Known rows, with every way that one mark hangs from another
D[K[M X]]: .15	-.11	.04	.10	-.07	-.09	.07	-.36	.22	-.10	-.12	.06	-.13	-.27	.03	-.06	-.32	-.06	-.25	.07	.17	.35	.26	.28	-.18	-.07	-.19	-.38
X[V[Q]]: -.26	.06	.01	.14	.06	.23	-.21	.15	.13	-.20	.33	-.14	.12	.23	-.07	.10	.11	.02	-.03	-.15	-.01	.04	-.42	-.19	.02	-.18	.16	.18
T[N[W[V]]]: .29	.22	-.01	.01	.12	-.45	.11	-.16	-.17	.15	-.25	.02	-.31	.27	.11	.10	.35	-.18	.00	.27	-.28	.17	-.03	-.35	-.10	.02	.17	.15
T[N]: .15	.11	-.02	-.11	-.26	-.27	.12	-.13	-.14	.18	-.17	.07	-.29	.16	.07	.19	.11	-.20	.07	-.04	-.24	.20	.00	-.20	.00	.02	.19	.17
T[N[B M X]]: .09	-.06	.04	-.07	-.28	-.31	.14	-.02	-.03	.11	-.22	.08	-.21	.33	.00	.10	.18	-.21	-.14	.31	-.24	.11	.14	-.18	.03	.29	.01	.02
N[B D M[K]]: -.13	-.14	.33	-.15	-.48	.04	.01	.40	.37	.04	-.07	.05	.25	.17	.05	-.13	.28	-.18	.05	.11	.08	-.42	-.07	.25	.28	.34	-.26	-.05
D[K[M X[V[T]]]]: .12	-.10	-.05	.05	.18	.04	.07	-.17	.06	-.15	.05	.03	-.01	-.34	.09	-.02	-.34	.17	-.03	.07	.31	.25	.07	.29	-.14	-.18	-.20	-.17
M[K[X[V[T]]]]: -.03	-.24	-.03	-.27	-.06	.11	.16	.06	-.01	-.17	.04	-.06	.13	-.30	.21	.14	.07	.36	.12	.01	.11	-.05	-.16	.02	-.03	.19	-.24	.20
X[V[D Q]]: -.30	.09	-.10	.08	.20	.37	-.20	.02	-.08	-.16	.30	-.22	.12	.14	-.19	.01	-.06	.17	-.09	-.21	-.13	-.02	-.29	-.28	-.05	-.05	.16	.17
K[M X]: .09	-.32	.03	-.07	-.14	-.02	.04	-.26	.23	-.21	-.11	.20	.00	-.25	.11	-.05	-.19	-.02	-.33	.02	.08	.30	.39	.08	-.06	.10	-.19	-.26
W[V[D Q]]: -.06	.18	.12	.16	.11	.01	-.25	.10	.01	-.07	.24	-.10	.15	.15	-.12	-.13	.10	-.15	-.19	-.11	-.20	.04	-.30	-.20	.00	.08	.35	-.06
D[K[M X[V]]]: .12	-.09	.05	.19	.17	.11	.00	-.31	.20	-.27	.06	-.07	-.03	-.29	.02	.03	-.32	.15	-.18	.10	.24	.37	.05	.16	-.23	-.17	-.24	-.25
X[V[D Q T[N]]]: -.15	.19	-.20	-.17	.19	.20	-.06	.09	-.36	.09	.20	-.11	.05	.09	-.06	.13	.07	.20	.19	-.14	-.08	.02	-.20	-.32	-.09	-.11	.24	.37
M[K[X[V]]]: -.05	-.26	.04	-.13	-.06	.18	.08	-.07	.14	-.29	.05	-.15	.11	-.22	.11	.23	.09	.33	-.04	.02	.03	.04	-.17	-.09	-.14	.21	-.27	.10
K[M X[V]]: .03	-.29	.01	.02	.13	.20	-.03	-.23	.22	-.37	.06	.06	.11	-.25	.10	.05	-.20	.20	-.24	.04	.17	.29	.16	-.01	-.13	.02	-.26	-.09
T[N[B M W]]: .03	.13	.12	-.14	-.04	-.31	.20	-.09	-.11	.15	-.39	.19	-.24	.42	-.04	-.01	.33	-.20	-.07	.34	-.17	-.04	.33	-.09	.09	.10	-.11	.20
M[K[X]]: -.01	-.26	.03	-.20	-.31	.00	.15	-.12	.13	-.16	-.14	-.05	.02	-.20	.13	.13	.09	.09	-.12	.02	-.04	.05	.02	.00	-.07	.30	-.25	-.03
M[K[X[V[D]]]]: -.06	-.22	-.05	-.15	.07	.28	.07	-.18	-.03	-.25	.02	-.24	.13	-.28	.01	.15	-.04	.45	-.13	-.01	-.08	.00	-.06	-.17	-.21	.32	-.27	.09
N[D M X[V]]: -.03	-.28	-.13	.15	-.08	.20	-.14	.14	.17	-.10	.22	-.21	-.04	.21	-.05	-.04	-.10	.09	-.01	.27	-.04	-.06	-.20	-.26	.03	.31	-.03	-.13
X[V[D[K] Q]]: -.22	.22	-.08	.23	.31	.34	-.18	-.08	-.04	-.12	.27	-.35	.02	.08	-.27	.01	-.17	.14	-.08	-.17	-.07	.05	-.34	-.12	-.16	-.21	.15	.05
T[N[D M W]]: .16	.06	-.07	-.10	-.12	-.17	.10	-.09	-.09	.22	-.25	.02	-.28	.33	-.06	.01	.20	-.21	.15	.37	-.09	-.04	.29	-.24	-.03	.19	.01	.09
X[V]: -.08	.01	.02	.09	.09	.10	-.07	.01	-.01	-.11	.16	-.06	-.07	.09	.07	.09	-.05	.11	.03	-.11	-.08	.02	-.33	-.13	.11	-.06	.04	.20
W[V[D[K[M]] X]]: .20	.30	.23	.30	.28	-.24	-.11	.04	-.01	.11	-.07	.13	.02	-.22	-.10	-.15	-.11	-.19	.00	-.10	-.03	-.04	.03	.20	.02	-.11	.17	-.31
M[K[X[V[Q T]]]]: -.18	-.20	-.05	-.19	-.06	.23	.02	.18	.11	-.26	.17	-.13	.26	-.18	.08	.19	.21	.27	.08	-.02	.14	-.04	-.25	-.04	-.08	.10	-.15	.18
N[D]: .05	-.10	.03	.01	-.34	-.04	-.08	.08	.17	.12	.08	-.03	-.04	.22	.13	-.01	-.01	-.19	.07	-.08	-.03	-.11	-.17	-.02	.15	.00	.11	-.01

Rows
-.11	.06	-.19	-.11	.22	.17	.00	.07	-.37	.08	.09	-.06	-.04	-.09	.05	-.08	-.22	.34	.13	-.17	-.10	-.14	-.13	-.08	.14	-.04	.12	.29 : X[V[D T]]
.03	-.17	-.08	-.11	.11	.13	.10	-.06	-.15	-.20	.15	.03	.02	-.11	.23	.11	-.18	.28	.07	.05	.15	.12	-.08	.01	.06	-.03	-.09	.28 : K[X[V[T]]]
-.02	.24	.02	.11	.23	-.34	-.04	.37	-.06	.11	.00	.20	.06	.25	.04	-.09	.43	-.24	.21	.04	-.01	-.25	-.13	.03	.20	-.25	.26	.13 : N[W[V[Q T X]]]
.07	.07	.10	.15	-.07	-.21	.03	-.08	.27	.20	-.16	-.15	-.07	.48	.14	-.06	.09	-.20	-.05	.21	.04	-.30	-.06	.26	.04	-.34	-.14	-.06 : N[B D[K] W]
.09	-.06	-.16	-.10	.07	-.02	.13	-.30	-.20	.13	-.18	.02	-.13	-.44	.03	-.25	-.48	.18	-.11	-.02	.10	.17	.43	.31	-.10	.00	-.12	-.26 : V[D[K[M X]] T]
-.21	.24	-.16	.08	.29	.29	-.12	.10	-.24	.03	.25	-.24	.03	.02	-.15	-.08	-.19	.20	.14	-.17	.04	-.08	-.33	.01	-.03	-.25	.17	.14 : X[V[D[K] Q T]]
-.03	.12	-.07	-.13	.00	-.11	.10	.17	-.44	.37	-.14	.26	-.07	-.13	.03	-.12	-.12	-.01	.32	-.29	-.09	-.33	.20	.13	.38	-.08	.18	.16 : V[D T X]
.02	.13	-.13	-.19	-.35	-.09	-.05	.30	-.03	.27	.13	.07	.06	.29	.09	.14	.27	-.31	.33	-.07	.07	-.06	-.20	-.13	.04	-.17	.29	.19 : V[Q T[N[D]]]
.17	.22	.05	-.19	-.24	-.20	.13	.40	-.28	.42	-.09	.39	-.04	.08	.01	.05	.18	-.34	.63	-.01	.13	-.26	.17	.13	.37	-.02	.13	.22 : V[T[N[D M]] X]
.27	.15	.04	.07	.24	-.16	.05	-.13	-.31	.06	.04	-.09	-.03	-.23	.06	-.16	-.29	.09	-.02	.08	.04	.15	-.09	.18	-.02	.06	.15	-.07 : W[V[D[K[X]] T]]
-.23	.17	-.01	.09	.00	.13	-.13	.12	-.07	.08	.08	.06	.12	.12	-.26	-.02	.09	-.19	.04	-.35	-.11	-.24	.04	-.07	.11	-.13	.20	.01 : V[D Q X]
-.20	-.21	-.32	.04	-.02	.07	-.10	.21	.01	-.05	.24	-.17	.02	.22	.06	.05	.05	.14	.00	-.02	-.11	-.04	-.35	-.24	-.03	-.05	.19	.11 : N[X[V[Q T]]]
-.01	-.29	-.06	.00	.27	.31	-.04	-.34	.04	-.29	.03	.00	.10	-.34	.00	-.03	-.35	.34	-.35	.03	.08	.26	.31	-.10	-.20	.14	-.24	-.12 : K[M X[V[D]]]
.01	.28	.28	.27	.04	-.19	-.21	.39	.19	-.06	.27	.16	.21	.19	-.06	.04	.35	-.43	.11	-.14	.00	-.12	-.42	.00	.21	-.19	.36	.03 : W[V[Q X]]
-.07	.08	-.04	.17	.33	.21	-.09	-.21	-.05	-.04	.03	-.18	-.08	-.19	-.11	-.12	-.35	.24	-.14	-.10	-.05	.09	-.02	.01	-.17	-.09	-.02	-.15 : X[V[D[K[M]]]]
.05	.02	.26	-.22	-.47	-.10	.09	.25	.18	.15	-.17	.07	.10	.22	.02	.12	.39	-.26	.14	.18	-.01	-.21	.02	.01	.08	.29	-.16	.07 : T[N[B D M[K]]]
.15	.18	.03	.06	.25	-.46	.07	.23	-.18	.19	-.19	.25	-.10	.16	.18	-.11	.29	-.11	.26	.09	-.08	-.25	-.02	.06	.27	-.16	.16	.15 : N[W[V[T X]]]
.05	.17	.03	.17	.10	-.09	.00	-.13	-.07	.23	-.24	.13	-.10	-.24	-.21	-.14	-.24	-.11	.03	-.24	-.05	-.11	.31	.28	.06	-.17	-.01	-.31 : V[D[K[M]] X]
.10	-.08	-.06	.07	.10	.08	.04	-.48	-.01	-.01	-.16	-.07	-.14	-.34	-.10	-.14	-.45	.11	-.33	.00	.01	.25	.39	.14	-.21	.08	-.16	-.35 : V[D[K[M X]]]
-.07	-.05	.31	-.01	-.33	.00	-.08	.27	.28	.04	.03	.16	.12	.35	.04	-.19	.09	-.29	-.02	.10	.13	-.27	.01	.20	.38	.13	-.11	-.06 : N[B D M]
-.16	-.29	.08	-.09	-.41	-.18	.11	.21	.26	.00	-.23	-.02	.02	.13	.02	-.15	.28	-.03	-.25	.22	-.19	-.23	.04	.04	.14	.51	-.23	-.18 : N[B M[K] X]
-.18	-.21	.01	-.07	-.06	.30	-.03	.05	.26	-.39	.16	-.22	.28	-.11	-.02	.24	.22	.20	-.07	-.03	.08	.06	-.26	-.15	-.20	.16	-.19	.12 : M[K[X[V[Q]]]]
-.07	.08	-.08	.13	.07	.25	-.08	-.32	-.03	-.13	.12	-.26	.00	-.03	-.27	-.02	-.24	.01	-.28	-.07	-.02	.22	.06	.01	-.28	-.05	.04	-.18 : V[D[K[X]] Q]
.06	-.29	-.07	-.12	.13	.13	.05	-.07	.05	-.23	.09	.18	.11	-.31	.21	-.02	-.20	.26	-.06	.03	.27	.21	.18	.13	-.01	.01	-.22	-.01 : K[M X[V[T]]]
-.12	-.28	.00	.05	.15	.29	-.14	-.11	.34	-.45	.25	.01	.25	-.12	-.02	.09	-.04	.07	-.30	.00	.25	.32	.04	-.06	-.19	-.05	-.15	-.12 : K[M X[V[Q]]]
-.03	.29	-.02	-.13	-.17	-.23	.04	.36	-.19	.28	-.01	.33	.01	.16	-.01	.20	.40	-.34	.47	-.23	.03	-.15	-.06	.00	.20	-.31	.32	.29 : V[Q T[N] X]
.11	.02	-.08	.08	.06	.07	.08	-.49	-.18	-.01	-.08	-.22	-.20	-.15	-.11	-.05	-.44	.13	-.23	-.01	-.09	.20	.19	.08	-.17	.03	-.06	-.16 : V[D[K[X]]]
.17	.06	.05	-.15	-.19	-.30	.10	-.08	.10	.24	-.26	.04	-.11	.51	.19	.20	.34	-.23	.03	.25	-.13	-.15	.06	-.15	-.05	-.20	-.06	.20 : T[N[B D W]]
-.03	.31	.21	.25	.19	-.04	-.23	.26	.00	-.01	.21	.05	.22	.10	-.18	-.05	.22	-.26	.02	-.20	-.11	-.15	-.22	-.09	.11	-.08	.36	-.02 : W[V[D Q X]]
-.17	.24	.03	.24	.09	.08	-.13	.03	.10	.12	-.03	.07	.06	-.12	-.34	-.14	-.05	-.22	-.02	-.30	.04	-.08	.20	.21	-.05	-.29	.11	-.30 : V[D[K[M]] Q X]
.04	.20	-.07	.01	.11	-.16	.08	.07	-.29	.41	-.21	.27	-.10	-.35	-.03	-.24	-.27	-.01	.26	-.25	.06	-.24	.35	.41	.18	-.23	.04	-.17 : V[D[K[M]] T X]
.09	-.13	-.23	-.30	-.37	-.31	.25	.20	-.24	.28	-.32	.05	-.24	-.07	.08	.01	.23	.03	.20	.20	-.22	-.02	.13	-.14	.04	.48	.02	.03 : V[T[N[M[K] X]]]
.21	-.19	-.09	.12	.05	-.08	.05	-.35	.31	-.01	-.21	-.11	-.13	.01	.07	-.07	-.15	-.04	-.17	.31	.20	.07	.35	.14	-.27	-.16	-.29	-.35 : N[D[K[M X]] W]
